Each row was made from one small tree. The marks that hang from a mark follow it in brackets, in the order of their numbers. Every link used is in the known rows. Write each row's tree.
In the rows, 128 means zero.
Known rows:
Q583(Q277(Q314(Q271(Q449)) Q773)): [149 187 104 145 113 122 145 134 163 134 132 106 161 123 135  90 114 112
 139 195 127  79 143 131  93 122 138  35 115  83 129 156 130 144]
Q314(Q271(Q449) Q277(Q583 Q773)): [136 184 154 167  88 129  68 126 193 145 139 126 159 145 110 155  97  84
 158 197 139  70 117  83  57 118 156  19 140  56  63 168 201 207]
Q568(Q182 Q355): [135 114 104 123 105 121 134 131  93 150 117 170 133  80 148 150 174 115
 123 114 123 179 132 130 159 124 154 121 122 168 152 130 145 114]
Q773(Q277 Q452): [147 137 151 183 140 115 118 140 156 117  98  88 139  95 141  91  86 127
 107  98 108 179  96 164 109 136 142 135 141  90 163  65 132 105]
Q733(Q568): [141 143 133 117 130 154 114 125 123 133  90 124 106 138 114 123 148 123
  99 125 127 126 124 117 128 139 129 141 116 141 117 109 120 124]
Q271(Q314(Q277(Q773))): [139 144 183 149 116 165 109 100 178 101  84 116  99 130 120 139 143 106
 149 150 124  76 148 114 153 140 140  62 122  70 120  98 206 142]
Q773(Q277(Q583) Q452(Q733)): [147 120 178 146 149 120  95 156 163 149 110 129 134  86 178 103  75 106
 139  86  87 186  98 179  63 131 124 112 139  66 136  91 151 130]
Q182(Q568): [123 150 133 124 100 141 118 148 131 130 143 121 132 138 124 133 135 103
 124 144 132 111 100 116 124 121 100 130 114 142 107 127 120 144]
Q277(Q583 Q773(Q452)): [147 117 149 119 133 140  82 133 155 133  49 105 129 130 113 102  95 106
 152 110 107 109 129  91  50 133 131  55 147  86  96 109 135 120]
Q773(Q277 Q452(Q733(Q568))): [175 151 179 144 161 127 103 143 164 143  84 110 114  89 154  76 110 120
  79  89  85 177 100 189 117 146 127 158 124  91 159  56 140 107]
Q271(Q314(Q277(Q583 Q773)) Q449): [141 142 171 169 111 163  79 115 163 120  79 111 124 133 104 133 146  83
 148 180 148  55 126  91  78 120 127  38 125  43  76 115 238 187]
Q568(Q182(Q984) Q355): [121 134  60 141 106  93 122 123  85 146 121 147 123  91 132 190 169 128
 132  67 127 194 158 154 140 116 153 128 106 192 137 134 138 119]
Q955(Q520(Q449(Q271))): [131 150 131 154  96  84  83 132 131 156 149 158 125 119 144 117 143 144
 110 146 157 123 210  61 164  60 133 133 104 154 115 121 126 148]
Q583(Q277(Q773(Q452(Q733)))): [154 118 173 104 150 117 117 151 188 151 105 119 128 109 166  70 103  96
 140 114  54 135 120 176 119 137 128  95 160  72 151 118 144  95]
Q355(Q568(Q182)): [152 100 132 119 103 167  96 134 131 132 119 127 159 124 145 161 161  97
  95 136 118 134 123 129 122 154 109 152 104 135 129 123 155 140]
Q520(Q449(Q271)): [131 162 140 150 105  91 108 152 131 159 143 165 128 122 147 119 108 130
 109 140 136 137 199  88 139  94 100 144  90 160 125 135 128 146]
Q182(Q568(Q355) Q984(Q749)): [103 161  81 133  96 107 108 147 116 123 102 141  95 114 129 170 208 108
 128 103 140 166 135 145 123 131 115 126  97 186 141 172 119 132]
Q271(Q314 Q449): [151 121 124 175 155 150 127 120  98 115  99 118 146 122 101  98 154 108
 106 170 154  92 114 126 110 121 114 117 102  98 139 101 192 152]
Q955(Q520(Q449)): [134 125 122 149 106 114  80 134 141 155 132 152 114 105 140  94 176 143
 105 150 144 138 142  78 151  84 136 144 126 151 117 122 144 153]
Q955(Q520): [128 114 123 130 125 121 104 105 131 125 131 127 123 125 122 127 165 144
 134 135 147 118 139 104 158  93 155 121 141 124 120 113 124 130]
Q568(Q355): [118 142 114 131 119 122 141 112  96 127 108 175 103 112 141 137 161 129
 136 115 131 160 132 131 135 128 141 111 135 166 151 139 136 118]
Q583(Q277(Q314(Q271))): [131 169 105 134 117 137 160 140 139 131 160 133 144 114 171 117 101 111
 169 149 112 141 138 162 116 142 148  64 118 128 160 149  87 121]
Q733(Q452 Q568(Q182 Q355)): [149 105  97 103 141 167 109 136  79 149  77 166  86  86 132 147 156 139
  66 107 150 140 141 135 156 141 173 127  75 198 131  82 109 116]
Q749(Q984): [139 135 129 126 126 123 133  88 138 112 116 116 111 158 132 123 143 140
 133 106 103 134 119 154 115 104 131 131 125 143  87 135 147 125]
Q355(Q568(Q182(Q984))): [140 117  87 140 100 141  84 123 126 126 129 105 147 138 130 193 160 110
 101  92 122 153 145 148 107 147 102 164  91 158 113 121 154 143]
Q449(Q271(Q314(Q277(Q773(Q452))))): [158 163 190 176 136 131  92  94 168 110  79 107 117 133 109 122  79 105
 143 133 124  80 209 103 150 120 141  44 107  63 149  64 190 117]
Q520(Q449(Q271(Q314(Q277(Q773))))): [143 175 191 167  94 126  86 121 179 133  97 148  95 122 137 129 115 107
 128 159 135  89 219  75 161 103 110  72  83 101 116 109 206 160]
Q449(Q271): [133 156 131 130 119  95 124 126 119 130 142 133 140 146 131 150  95 132
 133 128 138 121 200 109 147 103 122 114 103 132 131 128 109 123]
Q271(Q314): [127 104 131 144 150 163 133 114 102 107  90 129 118 120 121 122 140 106
 134 127 135 109 138 131 134 141 115 112 107 112 147 101 159 132]
Q277(Q583 Q773): [122 120 143  92 106 139  92 131 146 132  76 124 116 140 125 139 121 107
 157 126 115 100 151  84  70 132 121  59 133  99  70 147 138 153]
Q449(Q271(Q314(Q277)) Q520): [106 134 176 177 111 123 163 103 135 110 128 148 117 149 124 187 121 116
 164 142 171 104 215 120 196 127 135  85  94 120 173  98 172 156]
Q520(Q449(Q271(Q314(Q277)))): [135 171 174 195 109 126 102 125 145 139 144 163 109 114 146 132 112 109
 127 151 147 117 193 100 168 108 112 111  80 125 142 103 198 160]
Q271(Q314(Q277(Q583 Q773(Q452)))): [150 124 182 164 134 179  75 112 172 115  49 106 107 121 109 114 104  84
 167 126 112  96 127 102  79 147 137  25 138  52 111  77 206 137]
Q773(Q277(Q314) Q452(Q733)): [180 153 159 148 163 124 132 147 153 134 122 112 119  59 169  71  98 151
 109  93 106 168 139 202 123 125 116 119  98  81 186  50 136  91]

Which tree is each row?
[134 146 130 102 110 133 155 128 156 117 100 105 109 120 158 101 143 133
 149 136 106 108 165 141 130 134 125  61 126 106 131 128  99 104] | Q583(Q277(Q314 Q773))
[143 185 125 163 116 122 143 126 149 116 142 117 139  88 157 130  86 138
 134 133 135 147 152 157 114 132 141  77  88 110 154 111 110 136] | Q773(Q277(Q314(Q271)))
[117 107  69 132 117  98 116 152 108 141  93 145 113  72 137 186 213 119
 121  82 133 212 166 162 154 128 156 125 107 176 156 159 137 106] | Q568(Q182(Q984(Q749)) Q355)
[173 127 172 102 163 118  92 136 173 152  91 124 122 111 130  81 107 120
 123 114  81 108 145 145 118 125 120  95 133  77 137 104 157 102] | Q277(Q773(Q452(Q733)))
[153 184 117 103 121 141 124 114 153 127 109 124 130 122 121 129 104 139
 149 151 131  79 188 102 118 128 134  24  93 105 120 143 112 128] | Q277(Q314(Q271) Q773)
[120  97 129 177 146 143 171 118  96 118  89 131 144 134 101 121 167 112
 123 173 174  93 135 128 142 134 116 122 101 124 162 108 184 166] | Q271(Q314 Q449(Q520))
[104 153 143 193  91 126 130 131 165 154 163 153 168 144 114 180 105  94
 173 194 174 110 111 108  92 133 169  53 135 105 111 172 183 219] | Q314(Q271(Q449(Q520)) Q277(Q583))
[114 143 184 154 100 121 148  99 160 109  85 136 108 153 119 177 120 115
 167 149 158  69 239  93 194 124 132  42  97  99 152 103 177 156] | Q449(Q271(Q314(Q277(Q773))) Q520)
[150 150  94 106 124 106 108 131  91 169 112 167  98  87 142 181 190 124
 110  62 103 197 161 174 151 122 135 147  89 194 130 123 148 119] | Q452(Q733(Q568(Q182(Q984) Q355)))
[158  92 113 101 150 175  91 151 106 147  95 125 113 105 114 143 127 139
  57 120 148 107 133 131 154 140 162 143  70 163 107  71 106 122] | Q733(Q452 Q568(Q182))
[128 128 175 184 111 145 140  99 160 114  80 116 121 145  94 133 166 114
 132 192 170  57 148 111 162 128 137  65 116  77 132 105 233 183] | Q271(Q314(Q277(Q773)) Q449(Q520))
[169 113 147  79 138 147 106 159 132 182 122 147 127  93 143 139 165 111
  96 117  99 154 132 151 162 132 125 155  97 129 125 108 143 125] | Q452(Q733(Q568(Q182)))
[120 124 164 211 122 149 159 108 135 112 120 130 128 128 100 136 166 114
 132 182 180  94 121 137 161 134 139 105 115 103 160  97 218 181] | Q271(Q314(Q277) Q449(Q520))
[161 133 134  83 128 136 118 142 100 176 101 193 108  74 157 142 195 103
  99 108 103 178 136 155 168 129 138 141 103 166 151 120 148 114] | Q452(Q733(Q568(Q182 Q355)))
[133 146  67 132 106 114 115 119  77 149  84 141 103 105 120 185 188 127
 103  67 123 190 157 141 136 130 150 141  95 206 121 114 126 119] | Q733(Q568(Q182(Q984) Q355))
[154 146 132 163 138 140 122 142 133 117  85  93 120  78 154  94  89 139
 134  88 132 167 128 150  54 130 131  75 118  88 139  59 112 113] | Q773(Q277(Q314 Q583) Q452)
[121 169 146 203 103 113 145 121 171 146 177 145 164 143 108 162 117 113
 146 204 173 108 115 125 146 129 169  82 131 111 147 154 182 197] | Q314(Q271(Q449(Q520)) Q277)
[189 150 178  90 158 141  85 137 168 154  50 117 103 124 113  75 128 115
  95 113  86 108 136 128 123 139 118 111 123  90 125  82 143 103] | Q277(Q773(Q452(Q733(Q568))))
[133 136 157 194 123 168  99 119 135 120 122 128 131 121 110 140 141  84
 145 172 156  93  97 119  78 122 132  77 123  71 103 109 227 191] | Q271(Q314(Q277(Q583)) Q449)
[160 141 133 113 140 156 103 130 135 126  53 100 111 109 112  87 109 133
 148 112 128  96 168  88  58 132 118  28 112  91 107  92 118 108] | Q277(Q314 Q583 Q773(Q452))
[129  93  79 126 128 107 102 166 143 142 112  98 136  91 121 182 180 122
 112  96 131 181 167 156 149 127 143 139  97 137 134 144 134 114] | Q568(Q182(Q984(Q749)))
[165 157 134 180 149 126 143 126 140 111 100  79 122  70 145  76  99 154
 106 101 130 164 137 169 110 129 126 109 110  96 173  45 113  89] | Q773(Q277(Q314) Q452)
[157 171 121 138 139 137 136 130 174 126  95 101 145 109 143  76  75 105
 159 143  96 115 150 141  99 150 152  23 132  92 164 116 101  95] | Q583(Q277(Q314(Q271) Q773(Q452)))
[105 108 162 202 114 159 136 126 132 122 111 142 130 136 110 155 159  92
 160 179 183  98 115 117 109 138 134  73 120  93 124 116 218 206] | Q271(Q314(Q277(Q583)) Q449(Q520))
[147 158 144  96 137 130 122 125 101 156  96 196  78 107 152 127 181 119
 108 108 104 157 135 151 140 135 126 135 117 165 153 133 139 123] | Q452(Q733(Q568(Q355)))
[138 135  82 129 115 121 103 140 108 156 103  98 125 122 104 174 154 127
  97  79 124 164 148 139 129 130 130 153  93 172  95 101 122 125] | Q733(Q568(Q182(Q984)))
[181 200 112 213 153 116 128 130 145 127 127  92 174  79 119  68  69 129
  98 158 149 134 118 156  74 120 150  80  98  77 172  75 144 131] | Q773(Q277(Q314(Q271(Q449))) Q452)
[ 94 121 178 169  99 138 141 112 124 117 117 158 112 150 135 200 113 102
 195 134 174 112 212 100 139 131 132  56 101 116 136 115 166 175] | Q449(Q271(Q314(Q277(Q583))) Q520)
[108 109 143 150 131 121 170 107  94 116  95 151 123 151 122 157 122 122
 158 130 166 104 228 114 174 127 115  93  80 149 174 108 129 137] | Q449(Q271(Q314) Q520)
[101 180  75 146  83 105 120 121  91 124 130 139 101 133 124 171 164 117
 142  87 136 157 125 137 108 118 106 125 102 201 113 149 117 146] | Q182(Q568(Q355) Q984)
[135 122 151 174 133 125  99 146 155 124  87 102 140  95 151 107  78 105
 136  90 114 181  92 145  49 138 136 101 148  85 129  80 133 129] | Q773(Q277(Q583) Q452)
[144 186 110 182 113 129 119 137 136 128 138 115 164  91 145 124  93 119
 136 163 155 129 127 135  38 116 131  54  98  79 113 131 138 181] | Q773(Q277(Q314(Q271(Q449)) Q583))
[148 170 124 178 136 143 112 136 148 125 111 105 147  79 156 105  55 113
 159 107 121 160 129 144  45 136 144  39 110  90 150  90 111 124] | Q773(Q277(Q314(Q271) Q583) Q452)
